Known rows, with every step that occurs
todan mevumo nizu: [-19 -17 -24   2  -9   2 -21   4  13  23   2  -2   0 -21  11 -12  17  -8
  10  -9 -31   3   2 -10 -32  -5  -4   4  11   1  14]
kolilid nizu mevumo: [  0 -20  15 -24 -15   2 -22 -13  10 -13  -6  11 -11 -11   3 -31  10  -7
  11  10 -25 -11  -3   6 -17 -20   2   3  25  12  24]
zusu vitiv gari kolilid: [  2 -21 -13  -7  -1  11 -23   2  -2   1  26 -13  10 -10  33  -3 -19  -9
   0  12  -1   4 -13  -6 -11  -8 -19  16 -18 -12  13]
bogumev napo gari kolilid nizu mevumo zusu: [ 13 -24  -5   5 -10  16 -23  18  15 -15  19  12  13  -6  14 -22   3   5
  22  20  -7  -8  16  10 -12   9  22  21  37  17   5]
vitiv gari napo bogumev: [ -9 -24 -26 -23   7  11  -1  10  11  13   6  18   9  -2  21 -25 -25  -7
  11  -3 -22 -16  -5  22 -12   7 -23  24 -12 -14  18]
molu todan: [ -6 -21 -30 -12 -23  -3 -21  -8   1  -1  -4  -6 -19   2   6 -38  16  -5
  23   7   2  -7  -3  -2 -22 -13 -14  -4  15 -18  20]
gari kolilid nizu nilu: [  6 -11  17 -19 -28  17 -40   3  29 -14  25  12  -5 -13  35 -31  -7  -2
  -1   9 -23 -15   0  -1  -6 -10  -9   0  17   8   6]
gari kolilid nizu mevumo todan: [ 15 -12  34 -16  -8  11  -9   2  12 -20   6   6  10 -13  21 -20  -8  -9
   8  15 -18 -11  -6  -3 -14 -22  18  -5  27  12  18]
vitiv gari: [-13 -24 -21 -15 -10   3 -10   7   1   7   0 -10  -3  -7   4 -22  -5   5
   5  -1 -17  -9 -15  -4 -18 -13 -14  26  -3 -11  21]
todan mevumo nizu kolilid: [-24 -11 -15   9  -6   5 -23 -11  23  26   7  -5  -9 -18  21 -19  21  -8
   5  -3 -31   0   7 -19 -34   1 -14  14  10   5  23]
molu todan mevumo zusu nilu: [-25 -18 -16 -12  -9   4 -49  -3 -10  26   4  -1  12  16  14 -26  46 -23
  33  17  14   4  15 -18 -35  -9   5  -1   2   2  13]
napo bogumev: [ -3 -25 -35  -7 -17   4 -13  -3  15  14   3   7  -1   0  -8 -39  -9  -9
  18   3 -20 -10  -5   9 -20  -3 -22   1   0  -9   9]
zusu nilu nizu: [-25 -21 -27 -11  -1   8 -33  -6  18  21  11  -5 -13  -3   9 -16   8 -10
  20  11 -19   8 -15   1 -25  -8 -24   3  28   3  20]
bogumev napo gari vitiv: [ -9 -30 -48  19  -8  14  -1  22  21  14  19  -6 -14 -11   0 -15 -11  20
  12  16 -15  -7   0   8 -26  23  -6   8  15 -12   3]
mevumo todan molu: [-22 -10 -20  -4  -2   4   6   6   8   1  -2  -3 -11 -10   1  -9   8 -10
  12   2 -24  -8  -2   2 -19  -8  -8  -8  28 -13  10]
nilu nizu mevumo todan: [ -7 -18  -5  -4  -2  -1  -3  -6  11  -7 -12  -6 -11  -9  -5   3  11  -3
  21  13 -36  -1 -11  -3 -24 -25   5   2  38   5  29]
molu todan mevumo zusu nilu nizu kolilid: [-36 -13  -8  -4  -4   7 -54 -19   1  26   7  -8   1  15  23 -12  53 -16
  32  16   6   5  18 -20 -38  -3  -9  17  19   5  32]
zusu mevumo: [-16 -17 -26  -2 -10   5 -18  -8  10  10   1 -11 -17   4  10 -31   0 -11
  25  11 -13   6  -2  -4 -15   0 -17  -3  13   8  19]
kolilid nizu: [ -3 -19   2 -23 -15   8 -17  -1  14  -2   0   9  -4 -12   4 -38  -2  -1
  12  -2 -12 -17 -11   8 -20 -12 -10   1  18   0  15]
nilu nizu mevumo zusu: [-14 -23 -19 -11 -11   4 -33  -7   3   0 -17  -7  -1  -1   5   2  21  -6
  32  11 -27  -1   3   1 -25 -20   7  15  26  10  23]
vitiv gari kolilid nizu mevumo: [  7 -20  33 -27 -13  11 -24   3  -4 -21  10   3   4 -14  25 -18  -6  -2
  -4   7 -20 -11  -5   1  -7 -19   6  31  14   7  25]
kolilid nizu mevumo zusu: [ -2 -21   8 -28 -11   7 -31  -9   3  -7 -14  10   9  -3   8 -22  17 -10
  25   9 -13 -16   6   4 -20 -21  16  10  16  16  16]
napo gari kolilid nizu mevumo: [ 15 -21  14 -15 -15  13 -19  10  16 -30  14   3   0 -14  16 -26   3  -2
   8  21 -24  -7  -2  -2 -17   3   8   9  24   9  11]
vitiv gari kolilid nizu: [  5 -20  19 -24 -13  19 -20  15   2 -11  17   3  11 -16  28 -26 -18   3
  -4  -6  -8 -16 -13   2  -9 -12  -6  25   5  -3  18]
bogumev napo: [-10 -24 -41  10 -14   1  -8   7  17  13   9   3 -21  -4  -4 -36 -10   7
  18   3 -13  -4   0  12 -19  -3 -20   7  29   1  13]
nizu mevumo todan molu: [-20 -11  -7  -5  -1  -1   2  -5   3  -9  -8  -3 -17  -8   1  -3  19 -16
  13  14 -37  -2   5   1 -16 -16   5  -5  34  -2  21]
zusu vitiv gari kolilid nizu nilu: [  4 -12  23 -21  -7  16 -43  -4  15 -11  40   5   9 -17  45  -5 -10  -5
 -15  13  -6  -8  -5  -1   2  -8  -9  18 -10  -3  15]
nilu nizu: [-15 -21 -29  -8 -14   6 -19   1  14   3  -3  -8 -15  -9   3 -12   2   2
  20  -1 -26  -3 -13   4 -23 -14 -22   6  28  -5  20]
molu todan mevumo: [-14 -20 -11  -9 -26  -4 -24  -1  -7   4  -4  -6 -13   2   3 -30  31  -8
  20   6  -5  -4   8 -15 -29 -12  -7  -3  11 -11  20]
nilu nizu mevumo: [-12 -23 -14 -11 -15  -1 -24 -11   8  -7 -10  -7 -25  -8   1  -6  13  -2
  20  10 -40   2  -5   3 -21 -18  -9   9  36   7  27]
gari kolilid nizu mevumo zusu: [ 10 -18  19 -21 -17  16 -39   2   3 -15   0   8  19  -5  30 -19   5 -12
  22  12  -9 -11   9   1 -15 -18  18   9  15  17  10]

Rows
[-14 -21 -19 -25   7  11  -1  12   8   5   1   5   0  -6  31 -17 -21  -1
  10   1 -20 -13  -9  14 -16  -2 -17  22  -3  -9  21]
vitiv gari napo
[-21 -17 -20  -1 -11   7 -19 -15  22   6   0 -10 -25  -6  11 -20   5   3
  15   6 -27  -8  -8  -5 -26  -6 -33  17  27  -1  30]
nilu nizu kolilid
[-14 -15 -24   0 -15  -5 -28  -4   1  16   1  -2  -7 -14  12 -16  36 -11
  17  -8 -11   3   8 -10 -30  -9   1   0  17 -11  21]
molu todan mevumo nizu
[-33 -16 -27  -5   6  15 -43 -17  21  30   8  -8   0   8  24 -14  20 -12
  30  15  -8   2  -2  -8 -29  -2 -19  20  17  11  23]
mevumo zusu nilu nizu kolilid
[-18 -17  -3  -8  12   4 -17 -11  14  11   3  -4  -9  -3   3  -1  18 -15
  21  25 -28  12 -15  -4 -27 -20   4  -1  35  14  30]
zusu nilu nizu mevumo todan
[  3 -22  -4 -12   2   9 -38  -4 -15  -4  13 -11  27   0  36  12   1 -17
  15  23  -1   7   5  -9 -10 -17  11  25 -18   2  15]
nizu mevumo zusu vitiv gari kolilid
[  7 -15  -7   9 -19  17 -24  20  41 -14  44  17 -10 -15  19 -34  -8  17
  -1  17 -20 -12   7   9  -4  15  -4  14  37   9   1]
bogumev napo gari kolilid nizu nilu
[ -7 -27 -53  16  -9   4   1  16  24   5  17  -1 -16  -5 -12 -36  -4  14
  18  14 -16  -3  -1   7 -20  17 -15  12  29  -4   7]
bogumev napo gari
[ -8 -28 -38  -3  -9  16  -7  16  16   4   5 -13  -6 -10   6 -13  -3  10
  13  18 -20  -9  -7  -6 -32  14  -5   1  -7 -17   2]
napo gari vitiv
[-20 -10 -14   6 -12  -2 -30 -20  11  20   6  -8 -15 -11  23 -24  39  -9
  11  -2 -11   0  14 -19 -32  -2 -10  11  17  -9  31]
molu todan mevumo nizu kolilid
[-22  -7 -31  14   4   5 -22 -27  27  26   9 -15 -22  -9  28 -24   9 -13
  18   2 -18  10   2 -10 -16  10 -18  13  17   8  31]
zusu mevumo nizu kolilid
[ -5 -20  26 -29   4  19 -48   1  -6   1  18   7  30   0  37 -12   9 -17
  10  16   0  -2   0  -3 -12 -16  20  33   4  18  19]
vitiv gari kolilid nizu mevumo zusu nilu
[-10 -12 -17   4   4   4   1  -2  10   7   0 -13  -5   2   4 -24  -3 -11
  27  15 -10   3  -8 -10 -16  -5  -1 -10  14   5  19]
zusu mevumo todan
[-27 -22 -33 -11   2  12 -45  -2  12  27   4  -3   9   4  13  -8  17 -13
  34   9  -7   4  -6   1 -29 -10  -9  10  18   8  14]
mevumo zusu nilu nizu
[-15 -19 -20  -5  -3   5 -36  -2  -5  18   4  -3  24   2  14  -1  19 -17
  25  15  -1   2  11 -15 -33  -6  -2  -3 -20   4   2]
todan mevumo zusu vitiv
[  0 -17  28 -20   1  18 -41  13 -14   0  22   4  46 -10  39   7   5 -12
   4   4  10  -7   7 -12 -20  -8   9  23 -22   4   8]
todan mevumo zusu vitiv gari kolilid nizu
[ 11 -21 -12   7 -11  17  -8  26  27 -14  33  11  -2 -15  11 -38 -18  13
  10   9  -6 -10  -1  12 -13  18  -6  13  37   3   3]
bogumev napo gari kolilid nizu
[  4 -13  17 -23  -3  19 -51   0   9  -4  32   8  31  -9  48   4  -2  -7
  -1  13   4 -13   4  -3  -2 -10   5  25 -18   1   7]
mevumo zusu vitiv gari kolilid nizu nilu
[-23 -22 -14 -12  -1   3 -37 -16  13  10   5  -4 -22   0   8  -9  22 -16
  20  20 -32  15  -8   1 -23 -17 -11   8  35  16  30]
zusu nilu nizu mevumo
[-14 -20 -18  -9 -23  -1 -34   1 -15   9 -10  -3  10  10   7 -21  39 -10
  33   7   7  -7  18 -17 -34 -12   7   1   4  -7  13]
molu todan mevumo zusu
[ 12 -19  -1 -12 -14  19 -15  20  22 -20  20   6   7 -16  18 -34  -9   3
   9  11 -11 -12 -10  -2 -16  10  -5   5  17  -1   2]
napo gari kolilid nizu
[-24 -11  -6  -4   2   0  -2  -4   6 -13 -10  -7 -22 -13  -1  17  23 -10
  14   7 -45   1   0   6 -16 -16   2   2  54   0  27]
nilu nizu mevumo todan molu
[-27  -5 -18   4   7   5   0  -1   5   4   2 -11 -16  -1   8  -8  10 -17
  20   7 -18   5   4  -1 -11   2  -4 -10  30   0  18]
zusu mevumo todan molu
[-35 -10  -6  -7  14   4 -17 -10   9   5   6  -3 -18  -6   6  14  30 -22
  15  17 -37  13  -1   4 -19 -13  -1   0  52   7  27]
zusu nilu nizu mevumo todan molu
[ 15 -17  16 -18  -4  13 -45 -11   1 -12  13   5  25  -5  36  -4   5 -23
  21  22   2  -1   8   1 -13 -16  13   0   1  13   9]
gari kolilid nizu mevumo zusu vitiv
[-12 -19   9 -29   2  11 -46 -13   6  11   1  13  14   3  14 -25  25 -22
  25  19  -5  -3   4   2 -21 -17  15   7  15  24  18]
kolilid nizu mevumo zusu nilu
[-19 -22 -20 -14   0   4 -42 -12   5  19  -2  -1   5  10  12 -20  24 -23
  32  27 -11   7   6  -5 -25 -16   9   6   7  18  14]
nizu mevumo zusu nilu
